What can hang from each mark:
vofus: buri fisof
fisof: libuf tisa
gozi: buri fisof libuf vofus
buri: gozi
libuf: fisof
tisa: buri fisof

Every row comes from one small tree of marks. The marks that hang from a mark follow it in brackets, in alphabetical order. Every link used is in the known rows. Which tree was each row made from?
Known rows:
tisa(buri fisof): [-1.892 -0.374 -0.348  1.437  0.257 -0.639  0.906 -3.514  0.503 -0.868
  0.262 -0.020 -0.441  5.921 -3.716 -0.473  1.204  1.537 -0.889 -0.091
 -3.340 -1.480  0.467  0.298  1.212 -1.688  1.723 -1.779  0.884]
vofus(buri(gozi(fisof(tisa) libuf))): [-2.312 -0.825 -2.030  4.241  0.331 -1.109 -0.138 -1.543  2.236 -1.153
  4.855  3.727  2.351  0.238 -0.700 -1.420  5.618  1.468 -2.221 -0.417
 -7.365 -0.693  1.187  0.073 -0.221 -2.467 -1.040 -3.019  1.132]
vofus(buri fisof(libuf)): [-6.237  0.447 -0.685  0.323  2.868 -0.272  2.109 -1.533 -3.399  0.910
  0.065  0.354  0.367  2.570 -2.004 -1.262  2.889  1.679 -1.912 -0.176
 -5.882 -1.100  1.285 -1.530  4.163 -2.952 -2.336 -2.289 -3.659]
libuf(fisof(tisa(buri))): [-3.084  2.737 -0.138  4.833 -0.427 -1.433 -1.096  0.033  2.698  0.964
  1.948  3.310 -2.394  0.394 -1.184  1.214  0.622  0.489  0.000 -3.065
 -2.272  3.609  1.465  0.140  0.665 -2.726  2.345 -3.087  0.549]
gozi(buri vofus): [-1.535 -1.169 -3.255  2.347  0.028 -0.130 -1.119 -0.054  0.517 -1.680
  1.492 -1.577 -1.430  0.387 -2.014 -2.482  1.485 -0.577  1.650  1.235
 -4.395 -0.002  1.331 -2.863 -0.825 -1.935  1.337 -2.671 -1.710]
gozi(buri fisof): [-1.176 -4.569 -1.090  1.739 -0.350 -0.042  0.633 -0.877 -0.103 -2.664
  1.185  1.923  1.665  0.096 -1.116 -1.867  3.184 -1.307  0.532  1.135
 -4.515 -0.244  0.810 -2.274  0.895 -0.546  0.915 -1.825 -0.704]
vofus(buri fisof): [-3.311  0.805 -0.512  1.165  2.091  1.097  1.427 -1.152 -1.908  0.076
  1.065  0.515 -1.823  2.790 -1.767  0.901  3.067  1.026  0.112 -0.037
 -4.921 -1.014  1.351 -0.255  2.749 -1.652 -0.416 -3.809 -1.631]
tisa(buri(gozi(vofus)) fisof(libuf)): [-5.451 -0.016 -1.765  2.203  0.688 -2.848  0.459 -3.766  0.678 -0.081
 -0.548 -1.790  1.656  6.811 -3.091 -2.015  3.160  1.447 -2.037  1.084
 -6.998 -1.250  0.701 -1.677  2.130 -4.915  2.257 -0.537  0.041]
gozi(fisof): [-1.457 -2.772 -1.251  1.419  0.550  0.563  0.133 -0.949  0.180 -2.770
  0.322  2.283  0.593  0.197  0.059 -1.491  2.199 -1.220 -1.664 -0.711
 -4.002  0.377  1.074 -0.811  0.569 -0.526  0.981 -1.761 -0.740]
vofus(buri(gozi)): [-3.025 -0.236 -1.203  2.069  0.316 -1.974  0.614 -1.399 -0.315  0.220
 -0.023  1.520  2.096  2.410  0.171  0.230  2.926  0.366  0.035 -0.092
 -3.763 -1.083  1.548 -0.956  0.179 -2.563 -1.344 -2.013 -0.555]
tisa(buri(gozi) fisof): [-2.098 -1.109  0.044  2.313  0.772 -1.866  0.773 -3.110  0.481 -0.837
 -0.300  0.368  2.012  6.346 -2.820  0.871  2.396  1.624  0.134  1.242
 -3.799 -2.198  0.471 -0.591  0.974 -3.251  2.142 -0.679  1.968]
gozi(fisof(tisa)): [-2.203 -0.488 -2.190  2.247 -0.685  1.794 -0.558  0.188  1.175 -3.099
  1.886  4.366  0.453 -0.842 -1.700 -1.907  3.464 -0.632 -2.100 -1.895
 -3.242  1.373  1.478 -0.401  1.122 -0.987  1.499 -2.367 -0.850]
libuf(fisof): [-2.332  0.968 -1.469  1.693 -0.567 -0.287 -1.060  1.286  0.318 -0.219
 -0.681  0.870 -1.810 -1.136  0.339  0.942 -0.901 -1.525  0.197 -1.769
 -1.143  2.037  1.918 -0.755  0.040 -2.714  0.185 -1.926 -0.079]
tisa(buri(gozi(libuf))): [-1.112  0.423  0.047  2.792  0.873 -3.765  0.422 -2.652  1.105  0.664
  2.687  0.628  0.506  2.416 -1.347  0.447  1.731  2.877  0.871  0.707
 -4.003 -0.547  1.159 -0.696 -0.393 -1.626  0.252 -0.686  1.439]
buri(gozi(fisof(tisa) vofus)): [-2.958  0.557 -3.485  4.334 -0.492  0.669 -2.539 -0.011  2.243 -3.407
  2.405  1.463  0.819 -0.252  0.076 -2.012  4.912 -0.898 -1.910 -0.520
 -6.015  1.547  1.326 -0.643  0.427 -3.450  2.525 -2.270  0.573]
buri(gozi(libuf vofus)): [-1.170  1.124 -3.603  3.023  0.220 -1.967 -1.464 -0.274  1.853 -0.845
  2.404 -1.717 -0.695 -0.391 -0.196 -1.113  2.261  0.813  0.529  0.952
 -5.010 -0.488  2.370 -0.961 -1.430 -3.077 -0.436 -1.405  0.405]
vofus(fisof): [-2.656  0.213 -0.742  0.735  1.650  1.337 -0.195  0.401 -1.845 -1.407
 -0.192  0.118 -2.331  0.670 -1.851  1.227  2.123  0.353  1.056  0.526
 -3.450  0.114  2.053 -1.165  2.760 -1.753  0.435 -1.546 -1.694]
buri(gozi(libuf vofus(fisof(tisa)))): [-2.816  3.449 -3.230  4.620  1.568  1.157 -2.647  1.414  1.108 -1.016
  4.016 -0.781 -1.749 -0.217 -2.253  0.212  3.857  2.238  1.275  1.109
 -7.163  0.207  2.091 -0.866  1.273 -4.082  1.764 -2.085  0.339]
tisa(buri(gozi) fisof(libuf)): [-4.834 -0.863  0.005  0.637  1.921 -2.622  0.897 -4.084 -1.094  0.096
 -1.730  0.130  3.495  6.587 -3.485 -0.903  3.367  1.962 -1.342  0.825
 -5.178 -1.870  0.834 -1.443  2.343 -4.234  1.231  1.253  0.381]
vofus(buri): [-2.466 -0.480 -1.626  1.199  0.209 -0.630  1.135 -1.879  0.041  0.689
  1.050  1.629  0.055  1.756 -1.136 -0.668  1.909  0.835 -0.883 -1.040
 -3.325 -0.078  1.634 -0.709  0.024 -1.109 -1.723 -3.748 -1.792]

Which tree is each row?
[-4.407 -0.472 -0.700  0.187  1.141 -1.413  1.908 -3.759 -0.956  0.195
 -0.994  0.487  1.289  5.735 -4.311 -2.253  1.662  1.662 -2.220 -0.675
 -4.165 -1.104  0.123 -1.627  3.012 -2.400  0.645 -0.387 -1.188] => tisa(buri fisof(libuf))
[-1.479  0.607 -1.826  5.594  0.483 -1.041 -0.169 -2.573  4.560 -1.463
  6.201  1.442 -2.231  1.126 -1.775 -2.667  3.971  1.393 -2.660 -1.498
 -7.947  1.593  1.192  0.348  0.353 -1.598  3.068 -4.296  0.183] => gozi(fisof(tisa(buri)) libuf vofus)
[ 0.053 -4.878 -0.994  2.195  0.069 -0.869  0.544 -0.437  0.138 -1.373
  3.693  1.016  1.460 -1.050 -0.786 -2.583  2.575 -0.228  1.035  1.518
 -6.006 -1.163  1.134 -1.589 -0.312 -0.328 -0.063 -2.184  0.076] => gozi(buri fisof libuf)
[-1.020 -2.030 -3.160  3.593  0.658 -0.746  1.499 -2.805  2.706 -0.842
  5.061 -0.392 -1.377  1.586  0.480 -3.329  4.137  0.700 -3.278 -1.186
 -9.025 -0.546  1.740  0.747 -0.745 -1.660 -0.256 -5.475 -0.476] => gozi(fisof libuf vofus(buri))
[-5.391  2.596 -0.595  1.970  1.279 -1.951  0.014 -2.425  0.556  0.393
  0.381  2.998  0.175  1.728 -3.819 -2.125  1.920  2.045 -1.949 -2.004
 -3.384  1.948  1.081 -1.565  3.064 -1.813  0.571 -0.870 -3.197] => fisof(libuf tisa(buri))
[-1.518  0.061 -3.490  5.157 -0.089 -0.081 -2.214  0.086  3.487 -2.681
  4.414  0.779  0.569 -0.913 -0.077 -2.457  4.492  0.446 -1.616 -0.261
 -7.476  0.807  1.818 -0.417 -0.626 -3.572  1.284 -2.364  0.983] => buri(gozi(fisof(tisa) libuf vofus))
[-2.505  1.190 -0.623  5.937  0.496 -4.514 -0.858 -0.322  3.643  1.205
  3.257 -1.475 -2.415  1.758  1.330  0.901  1.294  1.202  0.622 -0.890
 -5.943  1.378  2.096 -0.282 -1.252 -4.271  1.799 -2.549  2.735] => tisa(buri(gozi(libuf(fisof) vofus)))
[-1.450  1.677 -2.692  2.517  1.785  1.166 -0.507  0.304  0.319 -0.963
  3.201 -2.609 -4.130  0.084 -1.513 -0.232  1.721  1.587  0.354  0.657
 -6.337 -0.551  2.529 -0.902  0.816 -2.496  0.705 -3.499 -1.082] => gozi(libuf vofus(fisof))
[-6.415  4.330 -1.442  3.255  2.552 -0.861 -0.458 -1.874 -0.181 -0.169
  2.126 -0.162 -2.893  2.916 -3.777 -1.328  3.886  2.619 -1.844 -1.420
 -6.864  1.688  1.243 -1.794  5.061 -4.075  3.197 -2.233 -2.768] => gozi(vofus(fisof(libuf tisa(buri))))
[-4.096  0.045 -0.061  2.461  2.237 -0.106 -0.021 -0.909 -2.381 -0.276
  0.643  0.895  0.561  3.608 -0.912  1.986  4.120  1.638  0.638  1.374
 -5.577 -1.967  1.420 -0.162  3.016 -3.263 -0.576 -2.101  0.034] => vofus(buri(gozi) fisof)
[-5.915  1.962 -3.539  2.466  1.301  1.101 -1.664  1.390 -1.867 -1.149
  2.114 -0.644 -1.563  0.098 -3.850 -2.496  3.154  1.214  0.686  0.795
 -6.630  0.558  1.516 -3.501  4.118 -4.437  2.166 -2.056 -3.419] => gozi(buri vofus(fisof(libuf tisa)))
[-5.439  0.862 -3.831  3.248  1.333 -0.656  0.794 -2.318  1.489 -1.239
  2.580  2.128  0.532  1.744 -1.453 -5.135  5.372  0.023 -5.192 -2.871
 -8.866  1.238  1.400 -1.480  2.134 -3.453  0.540 -4.440 -3.463] => gozi(fisof(libuf tisa) vofus(buri))
[-2.341 -1.608 -2.810  3.340 -0.028 -0.698 -1.221 -1.298  1.296 -3.456
  0.463 -0.180  0.947  1.138  1.537 -2.003  3.812 -1.799 -1.211  0.634
 -6.037 -0.134  1.387 -0.992  0.631 -3.029  2.456 -1.900  0.355] => buri(gozi(fisof vofus))
[-2.422  0.431  1.403  3.996  0.537 -4.628 -0.450 -0.426  2.165  1.932
  2.163  0.679 -0.636  1.342  0.827  2.039  0.286  1.547  1.248 -0.445
 -4.196  0.823  1.968  0.173 -0.633 -3.259  0.903 -1.020  2.760] => tisa(buri(gozi(libuf(fisof))))
[-1.607 -2.798  0.788  3.572  1.362 -3.655  0.759 -2.848  1.824 -0.464
  3.466  1.273  1.620  2.894  0.322 -0.663  3.996  1.399 -0.422  0.534
 -6.475 -1.259  0.917 -0.237  0.244 -0.890  1.480 -1.385  2.549] => tisa(buri(gozi(fisof libuf)))
[-6.799  2.724  0.663  2.400  2.484 -1.744 -1.057 -1.119 -1.981  0.524
  0.424  1.922  1.229  3.545 -3.212  0.553  4.620  2.650 -0.443 -0.265
 -5.355  0.514  0.948 -2.126  5.981 -3.806  1.860  0.269 -1.302] => vofus(fisof(libuf tisa(buri(gozi))))
[-1.134 -0.202  0.042  3.829  0.770 -1.084  0.537 -2.678  3.351 -0.649
  5.588  3.824 -0.875  0.667 -2.564 -1.600  3.539  1.878 -2.088 -1.832
 -6.113  0.636  1.117  0.337  0.953 -0.185  1.718 -3.220  0.765] => gozi(fisof(tisa(buri)) libuf)
[-4.930  1.197 -3.607  2.675  0.239  0.565 -0.755 -1.260  1.183 -2.714
  1.801  1.838  0.634 -0.690 -1.437 -5.086  3.721 -1.147 -3.967 -2.060
 -6.870  1.927  1.517 -1.518  2.324 -3.204  1.498 -2.015 -2.552] => gozi(fisof(libuf tisa) vofus)
[-6.408  3.164 -1.967  4.018  0.966 -3.148 -0.922 -2.500  1.652 -0.217
  1.147  0.894  0.783  2.842 -2.489 -2.425  3.719  1.553 -1.908 -1.212
 -5.993  2.374  1.236 -2.122  1.957 -4.017  1.902 -1.014 -1.411] => fisof(libuf tisa(buri(gozi(vofus))))
[-1.896  1.538 -3.750  5.020 -1.139 -0.409 -2.537  2.868  3.297  0.348
  5.039 -0.747 -3.085 -3.018 -1.563 -1.219  0.931  0.125  1.937 -0.854
 -5.723  1.998  2.034 -2.120 -1.503 -4.044  1.270 -3.800  0.721] => gozi(buri libuf(fisof(tisa)) vofus)
[-5.002 -1.492 -3.510  3.137  0.004 -0.252 -0.712 -1.030  0.909 -2.816
  2.480  1.476  1.416 -0.556 -2.264 -5.340  4.315 -0.989 -1.624 -0.177
 -7.581  1.208  1.030 -2.946  2.177 -3.795  1.651 -2.050 -3.123] => gozi(buri fisof(libuf tisa) vofus)
[-2.110  1.106 -2.467  3.290  2.191 -0.166 -1.436  0.364 -0.128 -0.980
  3.045 -2.553 -2.373  0.531 -0.223  0.464  3.033  1.854  1.013  1.899
 -7.023 -0.742  2.157 -0.933  0.811 -3.932  0.995 -1.878  0.929] => buri(gozi(libuf vofus(fisof)))
[-2.538  1.507 -0.664  4.964  2.193 -2.089 -0.518 -1.911  1.142  0.611
  3.706 -2.372 -3.233  3.678 -0.993  1.116  3.764  2.946  1.156  1.478
 -8.021 -0.702  1.654 -0.709  1.534 -2.704  2.316 -2.241  1.686] => tisa(buri(gozi(libuf vofus(fisof))))
[-6.542  3.481  0.467  1.892  2.677 -0.315  0.303 -1.416 -1.646  0.397
  0.920  2.134 -1.554  2.663 -4.354 -0.702  3.448  2.380 -0.921 -0.801
 -4.667  1.043  1.169 -1.150  5.300 -2.673  1.623 -1.493 -2.915] => vofus(fisof(libuf tisa(buri)))
[-1.575 -0.532 -1.685  3.713  1.148 -2.086 -0.273 -3.299  2.559 -0.332
  3.414 -2.732 -0.207  5.212 -2.628 -0.331  2.640  2.688 -0.543  1.367
 -7.194 -2.468  1.160 -0.171 -0.751 -4.063  2.697 -1.720  2.776] => tisa(buri(gozi(libuf vofus)) fisof)
[-2.068 -2.384 -2.228  2.924 -1.005  0.858 -1.153  0.963  0.828 -2.531
  2.576  3.788  1.622 -0.976 -2.256 -1.900  3.395 -0.475  0.353 -0.112
 -4.963  0.711  0.295 -2.259  0.841 -0.869  1.754 -2.173 -0.640] => gozi(buri fisof(tisa))
[-4.434 -3.859 -3.223  1.880  0.531 -1.864  0.373 -1.220 -0.278 -2.158
  1.073 -0.611  1.275  0.433 -1.037 -4.968  3.809 -1.875 -1.804  0.944
 -7.707  0.065  0.926 -3.714  1.556 -2.404  1.407 -1.801 -3.056] => gozi(buri fisof(libuf) vofus)
[-2.687 -2.954 -0.667  2.865  0.624 -1.810  1.238 -2.177 -0.120 -1.571
  0.747  2.541  3.087  2.857  1.708 -0.437  4.624 -0.268 -2.204 -0.066
 -5.899 -1.750  0.645 -0.147  0.987 -2.277 -0.289 -1.862  0.709] => vofus(buri(gozi(fisof)))
[-0.037 -2.587 -1.934  3.087 -0.876 -0.537 -1.126  0.204  1.906 -1.359
  4.870  3.052  1.087 -2.167 -2.085 -2.617  3.733  0.714  0.473  0.382
 -6.169  0.255  0.880 -1.252 -0.238 -0.823  0.247 -2.546  0.184] => gozi(buri fisof(tisa) libuf)
[-5.560 -2.600  0.541  2.127  1.459 -4.350  0.884 -3.708 -0.234 -0.717
 -0.469  1.819  3.413  3.896  0.515 -1.841  4.669  0.307 -2.198  0.067
 -6.212  0.070  0.744 -1.718  3.604 -1.724  1.214  0.652 -0.375] => tisa(buri(gozi(fisof(libuf))))
[-3.817  3.519 -2.643  4.333  1.018  1.639 -2.938  1.584 -0.428 -2.134
  1.663 -0.413 -1.470  0.860 -1.709  0.853  3.571  1.337  0.468  0.421
 -5.667  0.403  1.907 -1.405  2.420 -4.150  2.495 -1.847 -0.385] => buri(gozi(vofus(fisof(tisa))))
[-3.175  2.970  0.995  3.569  1.855  0.591 -0.598 -1.040 -0.452 -0.043
  2.021  1.984 -2.666  3.137 -3.627  1.511  2.701  2.672  0.869 -1.281
 -3.986  0.633  0.973 -0.346  3.943 -1.474  2.611 -2.349 -0.509] => vofus(fisof(tisa(buri)))
[-0.489 -1.321 -1.277  2.872 -0.502 -1.772 -1.081  2.034  0.895  0.761
  2.179 -0.189 -0.751 -2.160 -0.131 -0.123 -0.277 -0.517  2.696  0.480
 -3.926  0.556  1.961 -1.740 -1.337 -2.573 -0.325 -2.451  0.750] => gozi(buri libuf(fisof))
[-3.200  1.560 -0.197  3.888  2.074 -1.313 -0.870 -1.424 -0.041 -0.614
  1.770 -1.523 -2.573  5.201 -0.734  1.971  3.882  1.393  1.054  1.467
 -6.700 -0.213  0.911 -1.672  2.771 -3.359  3.437 -1.885  0.509] => tisa(buri(gozi(vofus(fisof))))
[-6.305 -1.088 -1.241  2.557  0.914 -2.092  0.468 -1.906  0.116 -0.681
  1.063  4.332  4.296  1.939 -0.595 -3.193  5.819  0.426 -3.915 -1.229
 -7.085  0.162  0.820 -1.068  2.685 -3.822 -1.014 -1.294 -2.073] => vofus(buri(gozi(fisof(libuf tisa))))
[-2.568 -0.922 -2.122  2.817 -0.496  0.251 -1.934  0.243  0.931 -3.525
  1.048  3.929  2.597 -0.202 -0.093 -0.821  4.634 -0.495 -1.091 -0.832
 -4.010  0.729  1.195 -0.188  1.095 -1.922  1.499 -0.808  0.041] => buri(gozi(fisof(tisa)))
[-3.152  2.558 -1.249  4.815 -0.239 -1.685 -0.969  0.883  2.307  1.576
  3.819  2.823  0.720 -0.622  0.081  1.401  2.577  1.249 -0.329 -1.627
 -4.554  1.120  2.123  0.485 -1.168 -4.752 -1.114 -3.090  1.503] => vofus(buri(gozi(libuf(fisof(tisa)))))
[-0.085 -3.908 -3.345  3.128 -0.340 -0.514  0.287 -1.164  1.959 -1.820
  4.699 -1.161 -0.790 -0.886 -0.593 -3.726  3.026 -0.615  0.269  1.565
 -7.991 -0.707  1.326 -2.374 -1.291 -1.419  1.619 -3.453  0.273] => gozi(buri fisof libuf vofus)
[-2.467 -2.912  1.298  3.297  0.676 -3.148  0.510 -3.226  0.934 -1.168
  0.877  2.352  2.148  4.258  0.649 -0.047  4.104  0.331 -0.790  0.111
 -5.202 -0.702 -0.087 -0.778  1.728 -1.185  2.096 -0.899  1.434] => tisa(buri(gozi(fisof)))
[-2.735  1.591 -2.257  2.625  1.883  0.528  1.093 -1.376  0.597  0.279
  4.968 -2.378 -4.238  2.461 -1.807 -0.222  3.259  2.233 -0.437  0.132
 -8.318 -1.379  2.267 -0.015  0.690 -3.391 -0.501 -5.238 -0.954] => gozi(libuf vofus(buri fisof))
[-1.781  0.641 -3.580  4.517  0.238  0.198  0.520 -1.942  3.790 -1.597
  6.407  1.635 -1.568  0.239 -1.181 -2.834  4.785  1.212 -3.631 -2.266
 -8.985  0.891  1.498  0.302 -0.506 -2.193  0.801 -5.574 -0.170] => gozi(fisof(tisa) libuf vofus(buri))
